Each row comes from the steps of one walk. Every step used is in the known rows, and no mark comes twice. Write the walk behind each row, first mark first.
Known rows:
mupa-durav-valu-vidodel-goger: -17.0 4.7 -17.5 18.5 -2.5 4.5 -0.6 10.7 4.3 0.0 8.0 25.7 12.4 15.2 -9.2 24.3 -25.2 -38.6 4.3 10.2 2.3 0.3 27.4 0.0 -3.6
zodusak-vidodel: -2.1 6.2 -2.6 -0.6 2.6 -2.0 -3.6 -31.5 2.6 1.3 4.2 3.7 -1.6 2.0 4.2 2.9 2.0 5.6 -22.2 0.1 1.7 -2.3 3.3 3.7 8.7
pakel-durav-valu-vidodel-dedo: -17.0 14.5 -20.7 11.3 -0.9 1.2 9.0 -8.0 -2.2 0.2 3.5 4.6 13.6 5.4 61.0 36.3 -7.1 5.9 23.7 17.8 3.9 -2.8 19.6 2.2 -9.4
zodusak-dedo-vidodel-valu-durav: 10.6 11.9 27.7 1.9 4.2 0.0 5.7 35.5 -2.5 -4.6 9.8 -5.0 -8.9 -13.8 14.2 -6.3 2.6 42.2 -29.1 9.5 1.4 3.2 20.0 11.7 8.4
vidodel-valu-durav-mupa: 6.3 3.1 19.2 0.6 6.9 5.2 16.7 10.4 -5.9 0.4 11.7 -7.9 55.9 -2.0 15.4 5.5 -13.9 30.0 -11.6 14.5 0.0 0.3 11.8 3.7 16.2
goger-vidodel: -2.5 -15.0 -1.9 25.4 4.3 0.0 -1.5 21.1 -0.7 -0.2 7.4 -1.5 -0.4 -5.5 -4.2 7.7 0.4 -30.5 7.3 -2.6 -1.5 3.8 4.4 18.2 8.1
zodusak-goger-vidodel: -3.9 -3.9 -3.5 28.0 11.2 -2.2 -1.2 12.5 0.9 -0.7 8.4 16.8 2.3 -5.3 -0.8 23.7 1.8 -24.4 -9.7 13.8 -2.9 2.7 14.0 20.7 2.5
dedo-vidodel-goger: -1.3 -1.1 8.5 13.0 9.2 -2.1 0.0 35.2 -2.4 -8.1 4.1 24.5 -15.9 -3.4 14.2 -2.7 12.8 -30.3 7.3 -5.8 0.8 6.0 28.0 -0.8 -4.6
goger-vidodel-zodusak-dedo: -2.6 -5.7 -0.1 26.9 10.6 -7.3 -7.8 38.4 3.9 3.3 2.4 9.0 0.9 7.2 -13.7 -17.3 -1.5 27.2 -18.7 -10.6 10.9 5.0 12.5 32.7 8.9
dedo-vidodel-durav-mupa-pakel: -2.8 7.5 4.5 6.7 21.1 2.4 30.5 24.0 5.5 -10.0 6.8 -20.8 54.2 -10.2 -56.1 24.2 -28.9 -32.8 -2.3 8.8 -3.7 9.1 24.5 3.9 12.0
mupa-pakel-durav-valu-vidodel: -19.9 15.9 -24.9 13.3 1.7 6.0 16.4 -6.4 3.2 0.6 8.8 -9.9 21.5 15.0 -14.7 62.6 -22.5 -8.7 26.9 20.1 -1.3 -6.1 -0.2 2.8 1.0
dedo-vidodel-valu-durav-pakel: 9.5 8.9 23.9 3.9 3.8 2.8 75.6 8.6 -1.8 -5.6 11.9 -7.9 -1.2 8.8 20.5 22.6 -3.2 29.3 -10.5 19.7 -3.1 2.0 14.7 2.7 6.4
valu-durav: 6.1 4.0 23.9 15.0 -6.8 1.0 1.7 2.8 -1.5 3.6 8.7 -4.6 2.4 -9.9 12.7 6.4 -9.7 5.2 -23.8 12.0 -1.8 -1.8 -2.2 0.8 7.5
goger-vidodel-dedo: -3.3 -10.7 -0.8 21.4 1.7 -3.4 3.4 13.6 -1.0 -0.5 3.4 7.4 4.7 -9.9 56.5 3.6 -0.6 -13.9 7.8 -2.4 2.8 8.2 26.6 15.5 -0.9
goger-vidodel-valu-durav-mupa: 4.7 -4.4 18.4 13.9 9.5 5.3 15.6 21.3 -6.5 0.6 15.6 -8.7 55.6 -5.0 13.4 9.4 -13.6 13.7 -7.9 12.7 -0.8 1.9 13.7 13.3 20.6
zodusak-dedo-vidodel-valu: 6.8 10.2 5.0 -15.7 14.0 -0.9 4.1 40.8 -1.2 -10.0 1.0 -0.4 -14.9 -4.6 1.1 -15.3 14.7 46.6 -6.9 -2.3 4.4 6.6 28.2 13.5 -0.4
dedo-vidodel: -1.3 9.5 5.8 5.2 15.2 -0.3 2.6 33.4 -2.5 -14.4 4.1 -7.2 -20.6 5.0 4.5 -11.4 17.2 -0.6 4.6 3.5 -2.4 0.9 2.3 -0.7 -2.8
pakel-durav-mupa: -3.3 1.9 -1.4 1.5 13.4 3.5 10.6 0.8 -3.5 2.3 4.8 -6.1 55.1 5.0 0.0 48.5 -15.0 -1.0 29.7 17.6 0.5 -1.7 -6.4 3.7 14.3
mupa-pakel-durav: 1.0 2.9 2.6 1.1 0.3 0.5 15.1 -15.0 11.1 6.0 0.4 -11.0 17.8 -7.9 -22.7 83.6 -33.8 -1.9 30.9 14.6 -2.0 7.2 2.2 3.0 9.2
vidodel-valu: 8.3 0.9 2.3 -20.0 -1.1 0.9 5.4 -5.0 1.1 0.5 -1.2 0.1 0.8 -9.9 13.9 1.4 0.1 43.9 4.8 -0.4 1.3 8.0 22.4 2.6 2.3
durav-pakel: 1.0 0.7 0.3 2.6 2.2 1.5 68.4 -7.9 -0.4 -1.5 3.4 -1.4 6.1 20.0 -0.7 22.6 -5.0 -2.5 2.9 8.7 -1.3 -1.1 0.8 1.3 0.0
goger-vidodel-durav: -0.4 -7.1 -3.2 22.7 7.0 -1.9 0.2 14.3 -0.5 -0.6 3.9 -4.1 6.3 -42.9 -36.8 13.2 -4.6 -66.5 -4.0 4.8 -2.7 10.8 25.6 20.6 11.1
zodusak-goger: -1.7 13.6 -2.7 3.0 8.7 -2.2 0.8 -11.0 1.6 -0.8 0.9 21.8 1.5 1.1 3.5 19.9 2.2 8.0 -21.0 19.4 -1.8 -2.1 11.9 3.2 -8.1
zodusak-vidodel-durav-valu: -23.1 8.9 -7.6 1.3 13.8 5.0 6.1 -32.8 1.5 -2.3 -1.4 -2.7 21.3 -2.3 -31.7 13.7 -6.3 -39.7 -17.6 15.1 1.2 -8.1 19.5 7.8 10.0
valu-vidodel: -1.5 13.0 -22.8 12.3 -6.0 -0.1 0.6 11.8 -3.0 -1.3 10.8 -1.7 -5.1 -1.8 5.2 6.0 1.9 1.7 2.4 3.6 -0.8 -0.3 -1.0 0.0 -5.7

Write each row's walk:
1.0 4.1 0.1 3.4 0.5 4.2 62.4 -8.3 12.5 -2.3 3.2 -5.1 12.8 30.6 -30.0 38.6 -41.1 -7.8 -2.2 24.1 -2.4 4.6 2.9 -0.5 4.4 | mupa-durav-pakel
-16.7 14.8 -15.7 22.1 5.0 -0.6 3.8 -12.1 2.2 3.1 4.6 -3.3 9.1 23.8 18.2 24.1 -7.8 48.3 23.4 11.2 4.7 -1.4 0.1 5.7 4.6 | pakel-durav-valu-vidodel-zodusak
-2.4 -0.5 2.4 3.2 11.2 3.3 28.2 7.9 6.8 -2.4 6.0 -14.6 60.4 12.2 -36.3 25.5 -35.1 -5.1 2.4 1.0 -1.1 3.7 9.6 1.2 11.7 | durav-mupa-pakel
-22.6 3.5 -3.1 1.2 9.9 7.7 20.4 -23.0 8.1 2.2 -2.3 -11.1 32.8 21.9 -23.6 71.0 -29.7 -13.4 29.8 20.4 -0.9 -7.1 1.2 3.7 9.6 | mupa-pakel-durav-valu
-22.6 5.1 -6.0 2.2 12.2 6.1 9.4 -12.8 0.4 -2.9 -4.2 -4.5 22.7 -4.1 -34.7 10.5 -7.1 -44.0 -3.3 14.3 0.5 -6.9 17.9 5.8 4.4 | vidodel-durav-valu
0.4 12.5 3.2 6.6 15.4 -2.0 4.6 24.1 -2.2 -12.1 1.2 -10.1 -10.9 -35.0 -30.1 -2.3 8.9 -42.4 -6.6 9.0 -3.6 8.5 23.8 4.6 2.0 | dedo-vidodel-durav
-13.9 13.1 -15.5 18.3 8.7 -3.1 -2.5 26.2 1.4 0.7 3.2 7.7 6.6 23.3 -13.5 -16.4 -0.9 44.3 -18.7 -3.2 12.2 -4.3 8.8 21.3 0.4 | durav-valu-vidodel-zodusak-dedo
-2.2 12.2 -12.7 22.2 -0.7 -5.2 -1.8 2.6 1.1 1.3 7.3 -0.6 -4.5 10.3 21.3 -10.0 -2.2 55.5 3.9 -3.0 3.9 6.1 3.7 3.2 -0.8 | valu-vidodel-zodusak
-24.0 -4.5 -7.2 18.3 15.3 5.9 8.5 0.3 -0.7 -3.0 0.5 -5.4 23.1 -6.8 -37.1 15.3 -6.3 -64.1 1.7 12.9 -1.0 -4.1 20.0 17.1 10.4 | goger-vidodel-durav-valu
-20.5 14.3 -26.4 12.0 1.4 5.5 6.4 3.1 -3.0 -3.4 8.6 -3.0 9.8 20.0 -1.2 10.4 -0.1 -6.4 6.1 10.8 0.1 -10.7 -1.3 0.7 -4.5 | durav-valu-vidodel
-22.8 11.0 -2.5 5.3 22.0 5.8 11.7 8.3 -2.3 -12.1 -1.7 -9.9 8.5 -0.4 -31.3 2.7 4.2 -45.0 -0.1 17.4 -1.4 -5.7 18.6 4.5 4.1 | dedo-vidodel-durav-valu
-3.8 -2.1 -2.6 23.8 7.7 -5.1 3.5 6.6 0.3 -1.3 4.0 21.4 5.3 -8.9 59.6 16.4 0.2 -9.0 -5.9 11.7 1.5 7.4 33.6 16.9 -7.5 | zodusak-goger-vidodel-dedo
-22.9 3.7 -5.1 0.2 9.3 7.2 7.6 -21.6 0.9 2.4 -3.3 -3.7 21.2 20.7 -3.3 54.7 -11.1 -10.5 30.7 21.8 0.8 -11.7 -5.2 3.4 6.5 | pakel-durav-valu
10.8 4.3 21.2 1.5 -4.2 2.6 74.1 -8.6 -1.2 1.4 9.5 -4.6 8.8 5.8 16.8 27.8 -12.5 29.5 -12.0 18.2 -2.1 1.8 13.6 3.3 7.1 | vidodel-valu-durav-pakel
4.5 7.0 21.9 4.8 13.8 4.6 34.2 24.6 4.3 -6.8 12.7 -21.5 52.4 3.5 -18.7 24.2 -31.4 18.9 -8.0 10.4 -2.9 7.1 20.5 2.4 15.4 | dedo-vidodel-valu-durav-mupa-pakel
-2.3 15.2 2.1 13.6 11.7 -6.1 -1.2 -16.7 5.2 0.8 -0.5 21.4 2.3 11.0 17.1 8.5 -0.1 51.9 -20.1 15.8 2.2 3.3 14.6 6.0 -4.0 | vidodel-zodusak-goger
-23.1 12.1 -4.1 4.7 24.2 4.1 8.5 23.6 -1.6 -11.6 -2.0 -5.2 10.9 0.1 -44.3 -2.4 5.3 -42.0 -13.3 14.5 2.7 -7.4 21.8 13.9 3.0 | zodusak-dedo-vidodel-durav-valu
-1.8 1.9 -14.1 18.7 -7.3 -2.2 -2.2 17.8 -2.7 2.4 9.5 29.2 -3.2 -9.0 13.9 10.5 0.2 -27.5 5.2 -5.4 2.1 4.4 25.8 -0.7 -7.6 | valu-vidodel-goger
-1.9 12.2 -12.9 18.2 4.1 -7.1 -6.5 32.2 1.3 2.5 4.5 9.1 -2.6 9.0 -8.5 -19.3 0.1 49.1 -20.9 -7.7 11.5 2.0 9.6 21.0 -0.2 | valu-vidodel-zodusak-dedo
9.4 1.8 23.6 16.8 -0.5 0.8 5.2 6.3 -0.6 4.1 12.8 6.0 5.1 -20.9 23.5 22.6 -8.3 24.5 -25.7 19.7 -2.7 5.6 24.4 16.4 10.3 | zodusak-goger-vidodel-valu-durav
5.8 6.3 0.7 -20.6 0.9 -0.6 1.9 -30.2 3.7 1.6 1.9 1.8 0.1 -7.7 16.3 5.1 0.9 48.5 -12.4 -0.1 2.1 5.9 24.6 5.1 8.0 | zodusak-vidodel-valu
5.5 6.5 18.0 0.8 8.9 4.0 15.0 -5.3 -4.3 1.5 14.1 -5.7 55.3 -1.2 17.5 7.7 -13.6 33.1 -22.9 14.4 0.8 -1.2 13.2 5.4 21.1 | zodusak-vidodel-valu-durav-mupa
-2.1 12.1 -17.4 10.6 -6.4 -3.7 5.2 6.1 -3.1 -0.9 5.7 6.7 -0.6 -7.5 62.9 2.1 -0.1 12.0 4.5 3.9 3.4 4.5 22.3 0.6 -13.8 | valu-vidodel-dedo
-13.9 14.3 -15.8 18.0 8.9 -3.6 -2.5 19.9 3.0 4.1 2.8 6.4 8.1 18.3 -10.1 15.3 -7.0 44.9 -2.3 5.4 12.0 -3.4 5.9 23.1 4.3 | pakel-durav-valu-vidodel-zodusak-dedo
-1.8 -3.6 1.7 7.8 -0.9 -3.3 -5.1 -16.7 2.6 4.2 4.5 33.0 -1.5 -5.2 12.5 8.5 -0.5 -25.0 -14.2 -6.8 4.1 2.9 28.8 2.3 4.2 | zodusak-vidodel-goger
5.1 3.4 19.7 14.5 -3.5 2.4 70.0 -5.1 -1.3 1.5 10.3 -4.5 7.7 12.5 8.1 26.8 -11.7 2.2 -15.8 18.5 -2.7 -3.0 -1.8 2.1 6.7 | valu-durav-pakel
4.4 8.7 20.2 4.7 16.2 2.9 30.6 40.3 4.7 -6.2 12.5 -16.1 53.3 4.1 -31.8 18.6 -31.3 21.7 -21.0 7.8 1.0 5.6 24.3 12.1 16.0 | zodusak-dedo-vidodel-valu-durav-mupa-pakel
-1.1 3.6 1.5 10.1 7.7 -6.7 -6.6 24.3 3.5 3.1 -2.4 9.7 0.2 10.4 -12.5 -23.1 -0.7 48.9 -22.7 -9.3 12.1 2.6 10.0 21.4 3.3 | vidodel-zodusak-dedo
-1.0 0.5 6.4 13.2 11.7 -4.1 -3.1 54.8 -2.8 -7.2 3.4 30.5 -15.5 -2.3 -2.2 -9.9 13.4 -26.2 -8.3 -8.6 6.1 3.4 32.6 10.5 -4.0 | zodusak-dedo-vidodel-goger
-15.3 25.5 -13.4 22.1 12.9 -2.2 12.6 -22.5 9.6 2.3 5.6 12.9 18.8 20.1 2.0 59.4 -20.9 45.4 -0.4 29.6 1.0 0.8 16.7 7.4 -2.8 | mupa-pakel-durav-valu-vidodel-zodusak-goger
